What can hang from each mark:
J_155: J_643 J_846
J_622: J_564 J_709
J_634: J_564
J_435: J_622
J_827: J_709
J_301: J_943
J_943: J_709
J_121: J_827
J_709: J_622 J_827 J_943
J_846: J_155
J_643: J_155 J_435
J_912: J_846
J_564: J_634

Known rows, with every way that one mark hangs from another:
J_846(J_155(J_643(J_435))): [ 0.55 -0.63  1.63  2.80  4.71  3.65  0.18 -0.74  1.05 -1.43 -1.63  2.28
 -1.26  2.60 -2.85 -2.32  0.48  2.71 -0.60 -1.12  4.14 -1.73 -2.09  3.31
 -2.68 -3.90 -0.09 -2.90  0.24  4.49  3.70  3.38 -0.11  4.15]
J_435(J_622(J_564)): [-3.06 -2.41  2.13  3.36  1.14  1.42 -0.16 -0.68  0.96 -0.65 -0.85  2.20
 -2.44  1.37  1.27 -1.56 -0.83  2.62 -2.55 -0.19  4.66 -1.88 -1.21  3.81
 -1.92 -3.42  0.88 -0.77 -2.80  4.27  4.35  0.44 -2.69  2.19]
J_643(J_155(J_846)): [-0.81 -1.91  0.84  2.82  2.93  2.27  1.65 -1.00  0.41 -1.91 -1.71  1.22
 -1.55  0.44 -2.47 -0.65  0.95  1.66 -1.18 -0.78  6.01 -2.20 -2.82  3.29
 -3.29 -2.43 -0.20 -0.20  0.47  2.81  4.24  1.02 -0.63  3.51]
J_121(J_827(J_709(J_622(J_564(J_634)) J_943))): [-3.40 -1.71  1.21  2.10 -1.89  1.18  2.44 -0.67  0.05 -0.98 -3.28  2.27
 -0.73  1.27  0.55 -2.16 -0.63  3.25 -2.56 -0.54  6.32 -1.26  0.01  5.68
 -3.08 -2.67  1.70 -2.31 -4.41  4.43  4.73  1.07 -2.48  3.62]
J_643(J_155(J_846) J_435(J_622(J_709(J_943)))): [ 0.37 -0.13  0.00  4.87  2.03  4.02  1.78  1.35  0.58 -1.50 -1.72  3.34
 -2.30  1.27 -2.43 -3.19 -0.33  3.73 -1.67 -1.38  5.91 -1.86 -4.46  6.57
 -5.39 -0.98 -0.72 -0.64 -0.90  4.50  5.39  0.11 -5.00  3.46]
J_827(J_709(J_943)): [-1.50 -1.25  1.26  1.27  3.49  2.03  1.87  0.56 -0.31 -2.53 -2.84  1.77
 -0.99  0.74  0.72 -2.39 -2.64  2.81 -2.63 -1.81  5.91 -0.76 -0.01  4.00
 -3.17 -2.32  2.81 -2.63 -1.88  3.59  3.42  1.86 -2.58  2.85]
J_435(J_622(J_564(J_634) J_709(J_827 J_943))): [-3.66 -0.62  0.92  2.32 -2.01  2.82  0.20 -0.30 -0.25  1.94 -2.14  2.22
 -3.19 -0.52  0.44 -2.96  0.37  3.14 -3.07 -0.65  3.90 -1.23 -1.72  6.80
 -4.08 -1.58  2.13 -2.84 -4.45  4.64  4.40  0.96 -3.44  3.70]
J_622(J_564(J_634) J_709): [-1.15 -2.95  1.35  1.59  0.56  2.93  0.74  0.98 -0.08 -0.83 -2.48  2.07
 -2.55  0.24  0.10 -1.17  1.90  4.39 -3.54 -1.67  1.95 -2.58 -0.60  5.26
 -3.21 -4.25  2.77 -2.57 -1.45  5.30  1.89 -0.88 -2.90  3.13]
J_943(J_709(J_622(J_564(J_634)))): [-2.06 -3.41  1.52  3.68 -0.78  1.16  1.20 -0.30  0.91 -0.22 -2.56  2.70
 -1.35  1.70  1.49 -0.68 -0.82  2.09 -2.98  0.52  2.33 -2.90  0.38  5.31
 -1.92 -4.10  2.75 -2.37 -2.94  3.76  3.17  0.62 -1.83  2.24]
J_912(J_846(J_155)): [-0.52 -1.77 -0.12  1.09  2.80  2.98 -0.20 -1.87  0.32 -1.76 -0.59  1.35
 -2.97  0.69 -3.56 -0.24 -0.15  1.30  0.21 -1.20  5.61  0.18 -1.80  2.87
 -3.36 -2.42  1.23 -1.18 -1.06  2.82  4.00  1.00 -0.42  1.82]
J_435(J_622(J_564(J_634) J_709(J_827))): [-3.04 -2.02  1.68  2.57 -1.70  2.80 -0.67 -1.57  0.16  1.20 -2.67  2.42
 -3.41 -0.16  0.97 -2.19  0.85  3.22 -2.94 -0.79  3.03 -2.26 -1.52  6.60
 -3.05 -2.34  1.20 -1.58 -3.84  5.01  3.42 -0.08 -3.01  3.20]
J_846(J_155(J_643(J_435(J_622(J_564 J_709(J_827 J_943)))))): [-1.04  1.46  0.82  4.04  1.63  3.89  0.58 -0.17  1.25  1.41 -1.93  2.21
 -2.55  2.43 -2.25 -4.70  0.54  3.66 -2.06 -1.18  4.55 -0.71 -2.06  6.52
 -5.46 -2.32 -0.13 -3.63 -2.09  6.71  4.56  2.51 -2.03  5.14]
J_827(J_709): [-0.62 -2.74  2.25  1.54  3.51  2.18  1.00 -0.82  0.11 -3.22 -3.35  1.94
 -0.97  1.26  0.93 -1.44 -1.79  2.85 -2.20 -1.77  4.94 -1.74  0.11  3.87
 -1.90 -3.21  1.94 -1.42 -1.05  3.82  2.40  0.53 -2.04  2.06]
J_709(J_622(J_564(J_634)) J_827 J_943): [-5.65  0.26 -0.33  1.25 -1.92  0.64  0.13 -1.40 -0.52  2.52 -0.92  1.06
 -2.57 -1.09 -0.09 -3.02  0.45  1.98 -2.31  0.08  4.28 -1.16 -0.24  6.95
 -3.09 -2.65  2.43 -3.63 -4.70  3.61  5.12  3.61 -1.07  4.07]
J_435(J_622): [-2.14 -2.23  2.25  3.22  1.79  1.81  0.02 -1.74  0.44 -1.09 -1.15  2.41
 -2.05  0.33  1.24 -0.97 -1.95  1.71 -1.66 -0.28  4.69 -1.99 -2.05  2.92
 -1.51 -2.28  0.64 -0.72 -2.40  2.75  4.32  1.52 -2.28  1.87]
J_846(J_155(J_643(J_435(J_622(J_564 J_709(J_827)))))): [-0.38  0.01  1.46  4.51  1.87  4.04 -0.31 -1.38  1.63  0.64 -2.44  2.45
 -2.54  2.94 -1.83 -4.06  0.95  3.52 -1.58 -1.21  3.81 -1.71 -2.08  6.23
 -4.34 -2.76 -0.99 -2.78 -1.47  7.18  3.66  1.44 -1.64  4.82]
J_622(J_564 J_709(J_827 J_943)): [-2.41 -0.49 -0.16  1.45  0.38  2.43  1.13  0.02 -0.73  0.77 -2.91  0.94
 -2.41 -0.51 -0.53 -3.93 -0.84  4.40 -3.31 -1.50  3.51 -0.58 -0.62  6.36
 -5.25 -2.43  1.84 -3.81 -2.57  5.70  2.45  1.20 -3.20  4.18]
J_634(J_564): [-0.29 -4.06  0.93  0.55  3.79  1.52 -0.41 -1.44 -0.92 -0.72 -2.09  0.05
 -0.96  2.15  0.38 -1.68  0.54  2.37 -3.17 -0.86  2.75 -2.07  0.19  1.98
 -1.17 -4.28  1.87 -1.02 -1.66  3.33  2.73  1.58 -2.14  3.96]
J_301(J_943(J_709(J_827))): [-0.64 -0.94  1.46  2.71  0.96  2.01  1.75 -1.64  0.74 -0.95 -3.59  2.25
 -1.29  0.05  0.25 -0.84 -2.32  1.62 -1.14 -1.05  3.65 -0.08 -0.16  5.27
 -2.80 -1.98  2.13 -4.88 -2.38  1.78  3.50  2.96 -1.57  3.81]
J_912(J_846(J_155(J_643(J_435(J_622(J_564 J_709)))))): [ 0.13 -0.78  1.54  4.42  1.86  4.01  0.70 -1.03  1.29 -1.41 -1.24  2.91
 -3.87  3.43 -2.74 -2.12  1.26  3.71 -1.25 -1.98  5.62 -0.69 -2.29  5.29
 -5.74 -2.62  0.06 -1.35 -0.72  5.66  4.21 -0.63 -3.16  3.08]
J_846(J_155(J_643(J_435(J_622(J_709(J_827)))))): [ 0.14  0.17  1.63  4.13  2.54  4.30 -0.26 -2.25  1.22  0.20 -2.88  2.65
 -2.17  2.16 -1.98 -3.59  0.07  2.84 -0.71 -1.34  4.16 -1.91 -2.84  5.67
 -4.05 -1.80 -1.01 -2.58 -1.52  5.70  3.70  2.62 -1.15  4.24]
J_155(J_643(J_435(J_622(J_564(J_634)))) J_846): [-2.50 -1.57  3.27  4.39  0.06  1.80  2.17 -1.84  0.58 -1.18 -1.51  2.61
 -2.18  2.25 -1.09 -1.72  3.32  4.48 -1.02 -0.92  5.52 -4.03 -2.72  3.73
 -3.27 -4.17  0.78 -0.66  0.25  4.59  5.76  0.36 -3.70  4.20]
J_301(J_943(J_709(J_622(J_564) J_827))): [-2.04 -0.65  1.42  3.93 -0.98  0.76  1.89 -1.01  1.27  0.15 -2.66  2.02
 -1.76  1.14  1.50 -1.61 -1.81  1.65 -1.91 -0.76  3.66 -0.39  1.01  7.23
 -3.08 -2.58  1.90 -4.80 -3.40  3.06  3.98  2.06 -1.70  3.79]

Rows:
[-4.21 -1.49  0.56  2.53 -0.50  0.39 -0.48 -3.29  0.11  0.86 -1.80  0.75
 -2.29  0.33  1.06 -3.03 -0.51  2.41 -1.80 -0.19  3.92 -1.74  0.09  6.44
 -2.36 -3.10  0.45 -2.14 -3.50  4.54  3.50  1.91 -0.65  3.02]  J_709(J_622(J_564) J_827)
[-1.61 -0.20  2.47  5.85  0.73  2.01  3.46 -0.23  0.28 -1.19 -1.66  2.46
 -1.96  2.49 -1.04 -3.59  1.25  5.53 -2.06 -1.89  6.11 -3.22 -2.89  4.69
 -5.87 -2.81  0.79 -1.73  0.34  5.83  4.98 -0.43 -5.29  4.39]  J_155(J_643(J_435(J_622(J_564 J_709(J_943)))) J_846)
[-0.09 -1.54  0.89  4.46  2.62  3.30  0.18 -0.59  1.08 -2.01 -1.28  3.12
 -2.23  1.71 -2.24 -1.69  0.30  3.09 -0.53 -0.54  6.02 -2.36 -3.87  5.21
 -3.07 -2.22 -1.70  0.76 -0.54  3.80  5.71  0.62 -3.61  2.95]  J_643(J_155(J_846) J_435(J_622))
[-3.34 -1.20  0.84  1.79  0.16  1.09  1.78  1.48  0.37 -0.48 -1.65  1.80
 -1.68  1.14  1.50 -2.56 -0.24  2.56 -3.41 -1.46  5.44 -1.30  1.28  6.67
 -3.08 -3.13  3.44 -2.78 -3.62  4.26  4.38  1.03 -2.41  3.02]  J_827(J_709(J_622(J_564(J_634)) J_943))
[-2.06 -1.44  3.38  5.50  1.15  1.42  2.56 -2.08  0.78 -1.93 -1.43  2.26
 -1.98  2.97 -0.81 -2.34  1.78  4.71 -1.15 -1.10  6.19 -3.82 -2.67  3.50
 -3.63 -3.96 -0.12 -0.56  0.76  5.12  5.34  0.11 -3.92  3.94]  J_155(J_643(J_435(J_622(J_564))) J_846)
[-0.99 -1.12  1.66  2.38  3.13  3.00  1.05 -2.61  0.43 -1.67 -0.87  1.31
 -2.51  1.96 -3.41 -0.22  0.85  1.31 -0.03 -1.43  6.35 -0.24 -2.08  2.04
 -4.14 -2.47  0.99 -1.76 -0.06  2.92  4.26  1.84  0.64  3.12]  J_912(J_846(J_155(J_643)))
[-1.56 -3.34  1.66  4.67  0.49  0.68  1.70 -0.59  1.13 -1.08 -2.49  2.51
 -1.22  2.10  1.72 -1.38 -2.36  2.22 -2.74  0.42  2.96 -2.58  0.58  5.22
 -2.38 -3.71  1.83 -2.14 -2.59  4.35  2.55  0.45 -1.92  2.01]  J_943(J_709(J_622(J_564)))
[-2.70 -2.66  1.00  3.91 -0.93  0.72  0.57 -2.96  0.75  0.18 -3.72  2.03
 -1.47  1.22  1.42 -2.14 -2.16  2.27 -2.11  0.46  2.86 -2.29  0.51  6.58
 -2.66 -2.92  1.16 -2.39 -3.68  4.67  2.84  1.20 -1.37  2.47]  J_943(J_709(J_622(J_564) J_827))
[ 0.44 -1.73  0.82  5.40  1.51  3.81  0.85  1.09  1.45 -1.63 -1.99  3.21
 -2.94  2.65 -1.89 -2.95  1.20  4.75 -1.97 -1.37  4.98 -2.73 -3.34  7.24
 -4.70 -2.74 -1.25  0.40 -0.46  6.32  4.51 -1.77 -5.00  3.48]  J_643(J_155(J_846) J_435(J_622(J_564 J_709)))
[-1.11 -1.56  3.29  5.21 -0.26  2.48  2.57 -1.26  0.60 -1.24 -2.34  2.81
 -2.37  2.30 -0.87 -2.20  3.41  5.29 -1.69 -1.81  4.89 -4.25 -2.74  4.88
 -4.46 -3.70  0.99 -1.01  0.50  5.54  4.82 -1.06 -4.49  4.12]  J_155(J_643(J_435(J_622(J_564(J_634) J_709))) J_846)
[-0.73 -1.32  3.26  6.13  0.91  2.04  2.94 -1.46  0.70 -1.84 -2.43  2.68
 -1.97  3.05 -0.40 -3.06  1.94  5.70 -1.60 -1.76  5.54 -4.01 -2.86  4.67
 -5.07 -3.28  0.10 -0.70  0.95  6.15  4.52 -1.10 -4.78  3.91]  J_155(J_643(J_435(J_622(J_564 J_709))) J_846)
[-0.81  0.20  2.50  5.60  1.37  2.50  3.78 -1.15 -0.18 -1.56 -2.03  2.73
 -1.47  1.86 -1.27 -3.22  0.32  4.47 -1.36 -1.96  6.65 -3.25 -3.87  4.10
 -5.55 -1.83  0.79 -1.69  0.46  4.63  5.18  0.65 -4.80  3.83]  J_155(J_643(J_435(J_622(J_709(J_943)))) J_846)
[-5.06  0.40 -0.50  2.24 -0.72  0.27  0.55 -1.39 -0.28  1.73 -1.05  0.75
 -2.11 -0.38  0.40 -4.10 -1.28  2.26 -2.23  0.06  4.72 -0.70 -0.11  6.49
 -3.71 -2.29  1.39 -3.54 -4.26  4.14  4.72  3.11 -1.28  3.72]  J_709(J_622(J_564) J_827 J_943)
[-0.67  0.33  0.84  4.07  1.62  3.96  1.51  0.21  1.02 -0.69 -0.47  2.60
 -3.84  2.98 -3.25 -2.80  0.70  3.65 -1.47 -1.80  6.32  0.05 -2.39  5.61
 -6.63 -2.23  0.78 -2.42 -1.31  5.53  5.08  0.39 -3.45  3.62]  J_912(J_846(J_155(J_643(J_435(J_622(J_564 J_709(J_943)))))))
[-2.96 -2.73  1.12  3.04 -1.99  1.12  0.19 -2.80  0.58  0.95 -3.64  2.05
 -1.83  0.64  1.10 -1.42 -0.70  1.85 -2.10  0.68  2.23 -2.58  0.32  6.72
 -2.09 -3.02  1.77 -2.64 -3.90  4.07  3.20  1.57 -1.02  2.89]  J_943(J_709(J_622(J_564(J_634)) J_827))
[-2.08 -2.35  1.09  3.84 -0.18  1.11  0.85 -3.80  0.28 -0.19 -3.90  2.17
 -0.94  0.44  1.20 -1.63 -2.86  1.31 -1.39  0.52  3.11 -2.28 -0.51  5.62
 -2.26 -1.73  0.92 -2.30 -3.54  3.05  2.81  2.36 -0.92  2.19]  J_943(J_709(J_622 J_827))
[-0.17 -0.20  2.19  3.92  3.83  3.53 -0.15 -1.21  1.63 -1.11 -1.32  2.80
 -1.80  3.00 -2.01 -2.33  0.10  2.12 -0.69 -0.94  4.80 -1.61 -2.71  3.61
 -2.69 -3.05 -0.57 -2.19 -0.84  4.53  4.57  3.04 -0.63  3.81]  J_846(J_155(J_643(J_435(J_622))))
[-0.68 -1.59  0.75  4.49  1.90  2.92  0.14  0.46  1.55 -1.70 -1.10  2.96
 -2.58  2.50 -2.14 -2.43  1.30  3.83 -1.46 -0.44  5.87 -2.33 -2.97  5.93
 -3.18 -3.33 -1.64  0.61 -0.68  5.24  5.70 -0.35 -4.12  3.42]  J_643(J_155(J_846) J_435(J_622(J_564)))
[-1.60 -2.17  0.70  2.00  0.71  2.34  0.12 -1.57 -0.40 -0.15 -3.63  1.14
 -2.45  0.27  0.05 -3.04  0.01  4.62 -3.20 -1.41  2.66 -1.85 -0.35  6.32
 -3.79 -3.03  1.08 -2.48 -1.92  6.11  1.37  0.00 -2.61  3.47]  J_622(J_564 J_709(J_827))
[-1.48 -1.18  0.26  2.13  1.38  2.27  2.21  2.13 -0.37 -0.46 -1.71  1.59
 -2.15  0.61 -0.20 -2.94 -1.04  4.45 -4.06 -1.84  3.56 -1.03 -0.54  5.23
 -5.09 -3.10  2.82 -3.68 -1.40  5.59  2.32  0.21 -3.79  3.53]  J_622(J_564 J_709(J_943))
[-0.50 -0.78  1.62  3.62  2.68  3.75  0.11 -2.29  0.89 -1.75 -0.48  2.80
 -2.97  2.68 -2.95 -1.01  0.31  2.02  0.21 -1.23  6.56 -0.57 -2.78  3.48
 -4.10 -2.29 -0.23 -0.90 -0.91  3.55  5.27  1.50 -1.66  2.63]  J_912(J_846(J_155(J_643(J_435(J_622)))))
[-0.30 -1.13  3.24  5.92  1.55  2.50  2.90 -2.29  0.13 -2.42 -2.71  2.92
 -1.50  2.29 -0.77 -2.59  0.72  4.74 -0.94 -2.13  5.80 -4.21 -3.64  3.87
 -4.64 -2.50  0.00 -0.72  1.12  4.86  4.36 -0.35 -4.43  3.58]  J_155(J_643(J_435(J_622(J_709))) J_846)
[ 1.19 -1.46  0.75  5.26  2.14  4.20  0.77  0.19  1.19 -2.03 -2.44  3.53
 -2.42  1.77 -1.88 -2.55  0.20  3.58 -1.18 -1.32  5.46 -2.76 -4.29  6.44
 -4.44 -1.65 -1.32  0.47 -0.19  5.02  4.54 -0.84 -4.66  3.11]  J_643(J_155(J_846) J_435(J_622(J_709)))
[-1.50 -2.36  2.05  4.00  0.65  2.29  0.46  0.14  0.67 -0.68 -1.88  2.57
 -2.72  1.44  1.73 -2.08 -0.86  3.70 -3.58 -1.31  3.97 -2.14 -1.24  5.10
 -3.50 -2.75  1.21 -1.14 -2.34  5.38  2.84 -1.10 -3.85  2.30]  J_435(J_622(J_564 J_709))
[ 0.02 -1.86  1.02  4.54  0.28  4.24  0.57  1.21  1.43 -0.93 -1.92  3.45
 -3.21  1.92 -1.82 -2.24  2.72  4.37 -2.19 -1.20  4.36 -2.98 -3.35  7.44
 -4.17 -3.03 -0.53  0.00 -0.95  5.82  4.79 -1.49 -4.82  3.68]  J_643(J_155(J_846) J_435(J_622(J_564(J_634) J_709)))
[-0.60 -1.42  2.68  3.72  2.83  1.80  2.90 -2.77 -0.18 -2.87 -2.31  1.87
 -0.80  1.68 -2.05 -1.75  1.45  4.58 -0.44 -1.56  5.47 -3.83 -2.61  2.34
 -3.54 -3.81  0.32 -1.27  2.05  3.88  4.42  1.35 -2.94  4.05]  J_155(J_643(J_435) J_846)
[-4.48  0.60 -0.43  1.98 -0.05  0.50  0.65 -2.48 -0.81  1.27 -1.46  0.85
 -1.58 -1.18  0.02 -3.42 -2.28  1.31 -1.22 -0.37  5.08 -0.88 -0.97  5.68
 -3.31 -1.09  1.14 -3.32 -4.24  2.51  4.54  4.54 -0.88  3.22]  J_709(J_622 J_827 J_943)
[-1.52 -1.26  3.55  4.57  3.30  2.58  0.70 -1.87  0.57 -2.09 -2.16  3.48
 -1.50  2.47  0.11 -1.69 -0.82  3.71 -1.68 -1.15  4.95 -2.82 -2.26  3.36
 -2.27 -3.18 -0.37 -1.39 -0.67  3.36  4.48  2.53 -2.88  3.40]  J_155(J_643(J_435(J_622)))
[-1.52 -1.02  3.13  5.37  1.64  1.69  2.42 -2.89  0.34 -2.29 -1.77  2.66
 -1.32  2.21 -1.08 -2.11  1.10  3.94 -0.27 -1.07  6.26 -3.89 -3.38  2.81
 -3.34 -2.94 -0.15 -0.43  1.00  3.81  5.53  0.85 -3.49  3.45]  J_155(J_643(J_435(J_622)) J_846)
[-0.30 -1.08  0.48  5.01  0.54  3.75  0.14 -0.82  1.21 -0.48 -2.73  2.81
 -3.11  1.76 -1.82 -3.62  1.32  4.60 -1.55 -0.93  4.94 -2.29 -3.24  8.20
 -5.02 -1.91 -2.03  0.13 -1.24  6.51  4.56 -0.96 -4.49  4.16]  J_643(J_155(J_846) J_435(J_622(J_564 J_709(J_827))))
[ 0.15 -1.05  0.73  4.11  2.42  4.90 -1.36 -0.88  0.84 -0.81 -3.40  3.82
 -2.78  1.26 -1.10 -3.01 -1.05  3.47 -1.89 -0.87  3.99 -1.69 -3.32  7.84
 -3.57 -1.16 -2.34 -0.74 -2.69  4.80  3.67  1.51 -3.61  3.51]  J_643(J_155 J_435(J_622(J_709(J_827))))
[-0.37 -1.26  3.67  5.19  2.79  3.22  1.16 -1.25  0.50 -1.94 -2.91  3.85
 -1.74  2.72  0.44 -2.34 -0.74  4.43 -2.31 -1.86  4.26 -3.26 -2.50  4.57
 -3.39 -2.55 -0.12 -1.62 -0.45  4.71  3.33  1.29 -3.73  3.26]  J_155(J_643(J_435(J_622(J_709))))
[-1.14 -1.78  0.87  3.70  0.84  3.30  0.08  0.51  1.38 -0.86 -1.12  3.25
 -3.06  1.76 -2.32 -1.74  2.53  3.41 -1.27 -0.25  5.23 -2.69 -3.33  6.34
 -2.88 -3.55 -0.91  0.40 -1.08  4.78  6.28 -0.04 -3.68  3.85]  J_643(J_155(J_846) J_435(J_622(J_564(J_634))))
[-1.22 -0.69  1.91  3.11  1.86  3.64 -0.30  0.07  1.82  0.17 -0.82  2.90
 -2.57  3.06 -2.03 -2.11  2.42  2.63 -1.39 -0.68  3.95 -1.95 -1.93  4.64
 -2.56 -4.27  0.17 -2.50 -1.44  5.34  5.32  2.33 -1.00  4.53]  J_846(J_155(J_643(J_435(J_622(J_564(J_634))))))
[-0.22 -0.64  0.36  4.39  2.63  4.27  0.27  3.06  1.30 -0.75 -1.65  4.03
 -3.03  2.48 -0.91 -3.43 -0.93  4.28 -3.66 -0.92  4.39 -1.16 -2.39  7.79
 -4.73 -2.34 -0.69 -1.57 -2.25  5.80  4.42  0.63 -5.01  3.76]  J_643(J_155 J_435(J_622(J_564 J_709(J_943))))
